Each row was made from one path, in order. Every step used is in the known rows, and no mark comes twice. Write each row's path.
In the rows, zero is written as 128.
Known rows:
fega > nura > rafo > kibeb > nuku: [ 94 129 121 136 128 134 134 148 111 147 147  66 129 146 140 132 128 105
 131 130 135 127 133 119 122 141 130 129 132 127 138]
rafo > vibib > mavam > nuku > kibeb > fega: [137 127 126 126 120 117 163 138 104 144 128  26 146 156 192 109  92  93
 125 153 193 123 116 126 130 116 121 141 147 128 125]
pezu > mavam > fega > kibeb: [125 122 124 120 121 148 148 106 139 132 132 113 144 119 125 131 116 127
 115 110 124 136 119 135 136 146 123 141 119 145 132]
rafo > pezu: [148 122 127 120 120 129 120 128 137 125 122 124 148 127 140 134 128 131
 139 133 134 128 130 123 124 120 131 126 131 128 125]
nura > rafo > vibib: [143 136 125 128  97 123 145 143 123 129 129 144 137 140 118 128 122 121
 124 140 164 115 124 118 126 128 129 131 127 116 111]
rafo > nura > fega > kibeb > nuku: [ 68 116 126 130 142 149 162 129 124 146 145  54  99 132 163 107 130 117
 135 100 110 147 137 141 119 113 120 128 138 138 149]
mavam > nuku > kibeb > fega > nura: [ 89 115 116 135 143 110 154 122 100 158 145  11 142 162 176 125 114  80
 141 137 182 135 120 131 122 136 127 140 152 137 135]
rafo > pezu > mavam > nuku: [146 114 125 116 102 141 131 120 132 127 120 103 159 131 153 127 119 140
 129 108 134 118 128 121 128 126 132 141 140 126 119]
rafo > vibib: [139 137 128 130 122 127 140 136 130 127 125 136 126 130 123 120 122 126
 122 132 143 120 121 128 130 120 125 133 124 123 120]
nura > fega > kibeb > nuku: [ 78 118 128 129 129 133 161 128 132 148 139  50  99 137 157 118 120  95
 126 101 114 146 140 131 125 120 121 128 131 139 144]
rafo > kibeb > nuku: [ 97 129 132 129 143 149 118 142 122 130 132  69 122 131 147 123 125 134
 125 120 104 133 129 127 129 127 126 125 122 135 146]
pezu > rafo > nura > fega > kibeb > nuku: [ 76 117 123 139 137 144 156 135 128 138 151  66  93 143 153 117 127 123
 138  96 122 140 135 134 116 115 126 132 138 136 143]
nura > rafo > kibeb > fega: [118 115 124 135 116 136 129 144 107 144 148  83 148 140 138 134 125 100
 136 143 155 130 131 117 126 157 129 126 124 126 122]
rafo > kibeb > nuku > mavam > vibib: [107 141 138 124 147 138 136 137 120 124 126  68 102 125 162 102 121 156
 118 123  64 129 126 124 140 118 134 121 122 130 143]
fega > mavam > pezu: [128 130 121 116 116 141 108 131 136 115 121 179 118 139 118 146 132 118
 123 106 109 136 131 130 128 122 120 135 124 128 124]
vibib > mavam: [158 132 130 126 120 125 138 135 126 130 127 121 127 125 148 121 117 119
 124 139 134 121 131 125 131 124 125 131 134 123 126]
mavam > pezu > rafo > vibib: [141 144 110 135 122 146 129 145 144 122 130 177 102 150 107 139 120 128
 124 118 152 116 117 117 125 119 130 145 128 119 120]
mavam > pezu > rafo > nura > fega > kibeb: [ 93 118 105 140 137 157 150 137 133 139 156 131  89 144 131 132 131 117
 141  91 129 136 130 132 114 124 128 142 141 126 136]
fega > mavam: [134 126 135 120 111 120 115 128 128 114 121 149 135 131 123 136 132 126
 123 118 114 134 133 135 130 125 121 128 119 130 119]
kibeb > fega > nura: [114 121 119 139 138 115 149 122 120 160 148  79 123 139 142 127 127  77
 140 139 156 136 130 127 124 144 124 134 136 133 129]
fega > nura > rafo > pezu: [142 123 116 126 105 114 136 134 126 142 138 121 156 142 135 144 132 102
 147 142 166 121 134 116 116 134 136 130 141 119 116]
fega > nura > rafo > kibeb > nuku > mavam: [ 95 137 123 128 128 134 140 145 111 148 142  77 117 147 150 127 132 111
 127 116 103 124 130 118 125 139 135 134 137 125 135]
rafo > nura > fega > mavam > vibib: [112 119 134 126 120 115 149 130 113 123 135 122 115 118 145 111 137 150
 136 127 101 139 137 139 126 111 126 117 127 123 120]
vibib > mavam > pezu > rafo > nura > fega: [132 125 108 138 126 151 146 150 126 137 147 149  97 142 146 131 127 128
 141 121 136 124 131 122 115 114 130 142 150 115 129]
vibib > mavam > pezu: [153 136 116 123 124 148 132 139 135 131 127 153 109 135 144 130 117 113
 124 128 127 125 129 120 129 121 124 139 138 122 133]
nura > fega > kibeb > nuku > mavam > vibib: [ 88 131 134 122 132 123 180 123 130 145 134  48  75 129 172  97 116 116
 120 104  74 141 136 128 136 110 130 123 132 134 140]
vibib > mavam > fega > kibeb > rafo > pezu: [169 123 129 119 122 141 139 122 138 118 129 125 169 128 144 150 110  80
 126 151 150 133 132 126 132 135 128 129 126 136 134]
pezu > rafo > nura > fega > mavam: [116 116 126 135 112 122 130 138 119 119 140 147 121 137 126 137 142 141
 140 111 121 134 135 135 116 118 127 129 132 124 114]
pezu > rafo > vibib > mavam > nuku > kibeb: [151 136 125 132 113 113 151 148 114 123 126  70 141 162 165 120  93 126
 121 141 188 107 112 123 128 108 130 146 146 120 119]
pezu > mavam > fega: [129 124 124 120 117 142 136 111 134 128 124 138 151 120 119 136 123 148
 119 127 125 132 117 128 132 141 128 137 123 139 125]
nura > rafo > pezu > mavam > nuku: [147 111 122 116  77 138 136 129 125 128 123 117 171 141 147 136 120 132
 132 116 153 112 131 111 124 134 137 139 143 118 108]
rafo > nura > fega: [103 115 122 133 134 135 150 133 115 143 143 112 122 124 144 118 140 137
 142 122 124 134 132 135 116 120 127 126 140 125 130]
pezu > rafo > nura > fega > mavam > vibib: [121 120 131 136 115 110 144 135 119 114 141 134 110 131 130 120 136 156
 138 125 115 133 136 132 123 111 131 121 128 121 113]
mavam > nuku > kibeb > rafo: [109 116 127 129 135 129 133 123 107 115 128  89 155 154 151 146 118 100
 126 136 158 126 125 129 127 132 136 130 145 128 130]
nura > rafo > kibeb > nuku: [100 127 129 128 120 147 122 149 115 130 137  81 132 142 141 132 125 130
 127 129 125 128 132 117 126 136 129 124 125 128 136]

Which path is each row?
[112 113 133 129 120 131 112 140 102 128 136  67 152 144 151 132 121 102
 125 115 127 136 133 132 132 141 118 135 122 134 129]	rafo > kibeb > fega > mavam > nuku
[105 115 124 132 124 125 162 127 127 150 144  83 110 127 141 125 123  92
 128 108 125 138 137 133 126 131 122 130 131 131 132]	nura > fega > kibeb
[115 112 125 120 117 135 144 116 115 132 124  65 148 142 162 124 112 141
 123 112 147 123 118 131 130 130 131 142 145 131 122]	pezu > mavam > nuku > kibeb
[155 118 129 124 122 136 121 124 136 115 125 151 154 130 130 151 133 100
 136 143 140 127 137 120 126 130 137 121 130 124 120]	kibeb > rafo > pezu
[133 125 128 122 125 121 143 135 106 130 124  55 149 148 181 118 102 123
 124 137 159 120 122 129 129 116 128 136 150 126 133]	vibib > mavam > nuku > kibeb
[135 139 117 136 107 111 157 143 118 145 140 129 132 144 117 131 126  97
 129 142 173 114 125 120 123 135 129 137 135 115 112]	fega > nura > rafo > vibib
[103 135 130 122 121 147 127 146 115 129 130  94 124 141 151 125 128 133
 122 115  92 125 129 117 129 132 134 127 129 126 133]	nura > rafo > kibeb > nuku > mavam
[125 130 112 139 138 156 105 149 132 123 143 146 111 145 112 149 126 133
 130 109 124 122 123 118 125 138 133 140 125 123 134]	mavam > pezu > rafo > kibeb
[126 121 128 132 132 141 142 120 132 122 139 131 126 130 124 142 125  75
 120 121 133 133 138 131 133 145 128 129 124 130 130]	fega > kibeb > rafo
[169 142 130 129 121 134 148 134 126 115 122 160 154 131 122 142 111  99
 111 170 159 121 121 123 135 130 128 133 123 126 123]	kibeb > rafo > vibib > mavam > fega
[123 130 117 135 113 112 144 135 117 144 143 125 135 142 122 138 132  99
 136 137 159 122 132 120 121 143 132 132 139 119 120]	fega > nura > rafo
[137 120 136 138 120 115 119 139 118 117 144  91 122 137 132 130 118 124
 131 134 126 134 132 123 137 140 128 122 108 130 116]	pezu > rafo > kibeb > fega > mavam > vibib
[117 115 134 121 116 121 121 123 107 102 121 108 163 154 146 153 122 100
 120 126 145 133 132 135 129 129 128 130 136 130 120]	fega > mavam > nuku > kibeb > rafo
[122 121 126 134 141 149 130 125 120 113 137 163 135 126 124 135 142 119
 135 136 127 130 132 133 122 132 133 125 134 123 128]	kibeb > rafo > nura
[145 125 132 125 114 128 152 115 134 126 126 120 116 111 135 110 119 154
 121 127 114 124 127 123 139 131 133 127 123 124 115]	pezu > mavam > vibib
[124 122 138 125 107 100 148 128 120 126 129 116 114 123 135 122 127 129
 126 129 106 139 140 130 132 117 125 117 121 124 116]	nura > fega > mavam > vibib
[151 137 129 122 125 128 133 131 125 126 123 126 149 126 138 131 113 131
 121 153 139 130 121 127 131 126 125 132 129 135 136]	vibib > mavam > fega
[164 144 119 134  99 109 167 151 116 147 139 122 132 142 137 124 114  86
 124 155 181 107 128 116 126 130 126 140 140 110 111]	fega > nura > rafo > vibib > mavam
[116 121 115 138 115 112 154 131 113 159 151  91 133 149 137 137 128  72
 142 148 178 131 133 117 120 151 129 132 139 126 119]	kibeb > fega > nura > rafo
[121 119 119 132 134 105 163 130  99 161 144   4 141 159 196 118 102  68
 136 148 187 129 123 128 125 132 124 143 158 132 133]	vibib > mavam > nuku > kibeb > fega > nura
[147 134 129 134 123 133 142 131 128 116 128 163 132 132 114 139 125  95
 118 143 151 120 128 124 131 131 130 129 123 120 115]	kibeb > rafo > vibib
[141 121 130 127 126 127 144 132 105 119 126  82 154 151 171 138 106  90
 121 148 165 121 129 125 130 128 133 134 149 123 129]	vibib > mavam > nuku > kibeb > rafo
[120 125 134 120 110 119 115 133 115 111 118 125 146 143 134 132 125 123
 118 110 121 128 131 134 130 122 121 135 129 129 125]	fega > mavam > nuku
[ 96 115 124 131 146 144 134 125  99 113 135  95 157 149 158 132 128 125
 135 134 153 128 123 137 120 126 135 131 151 126 134]	mavam > nuku > kibeb > rafo > nura
[164 143 127 137 106 119 144 155 120 121 127 115 131 152 141 119 101 123
 115 133 170 101 121 117 131 111 128 148 139 115 119]	pezu > rafo > vibib > mavam > nuku
[127 134 111 135 128 146 117 137 142 121 135 172 105 148 111 148 126 129
 131 115 137 123 124 117 122 126 133 140 132 124 128]	mavam > pezu > rafo
[116 138 109 129 142 161 121 136 134 118 135 189  95 145 127 130 140 158
 137  98 101 122 118 126 120 116 137 144 144 121 128]	nuku > mavam > pezu > rafo > nura
[109 130 125 123 151 156 142 112 123 115 137 155 140 125 128 134 135 116
 123 120 100 138 122 142 130 138 132 132 130 138 140]	nuku > mavam > fega > kibeb > rafo > nura
[ 94 112 122 133 136 138 161 128 120 148 150  87 114 122 149 112 133 113
 138 104 121 139 135 142 120 127 122 130 137 130 137]	rafo > nura > fega > kibeb
[160 151 118 141 125 109 154 143 128 135 137 127 136 146 123 134 109 111
 123 156 179 113 112 122 127 125 127 146 132 127 123]	pezu > rafo > vibib > mavam > fega > nura
[124 117 128 128 136 129 134 119 120 119 130 112 145 140 140 148 124  99
 130 144 151 133 127 129 127 136 135 123 135 129 124]	nuku > kibeb > rafo
[162 145 125 123  96 124 151 146 120 125 124 144 159 138 129 131 106 123
 116 166 176 116 118 118 129 127 126 134 127 122 118]	nura > rafo > vibib > mavam > fega
[154 109 126 121 104 147 133 117 131 117 122 134 165 134 140 146 124 106
 126 120 141 118 135 117 129 137 137 137 141 122 114]	kibeb > rafo > pezu > mavam > nuku
[123 138 112 133 139 157 111 146 131 125 137 156 103 145 121 142 130 139
 126  98  92 118 120 117 129 133 138 144 130 123 130]	nuku > mavam > pezu > rafo > kibeb
[161 113 126 115 105 140 133 115 145 129 121 129 147 118 143 129 126 138
 133 118 128 124 129 122 128 129 132 133 130 127 113]	rafo > pezu > mavam
[117 116 127 136 139 139 124 135 114 145 144  70 135 130 145 127 124 105
 135 133 134 136 129 126 130 148 125 127 121 134 132]	rafo > kibeb > fega
[106 139 133 117 134 139 136 127 132 127 118 105 104 136 153 117 127 135
 120 110  83 132 127 126 131 111 131 130 134 135 137]	kibeb > nuku > mavam
[101 115 117 134 146 109 153 117 112 160 148  37 131 149 165 129 120  80
 145 146 174 142 121 133 122 139 126 133 143 138 129]	nuku > kibeb > fega > nura
[ 86 134 129 122 143 144 137 120 136 128 128  76 129 136 139 127 113 122
 118 119 118 148 123 136 131 125 121 130 119 153 155]	mavam > fega > kibeb > nuku
[119 133 128 122 139 142 144 112 131 118 130 149 139 130 124 146 125  93
 113 123 104 137 124 133 137 144 133 132 124 140 136]	nuku > mavam > fega > kibeb > rafo
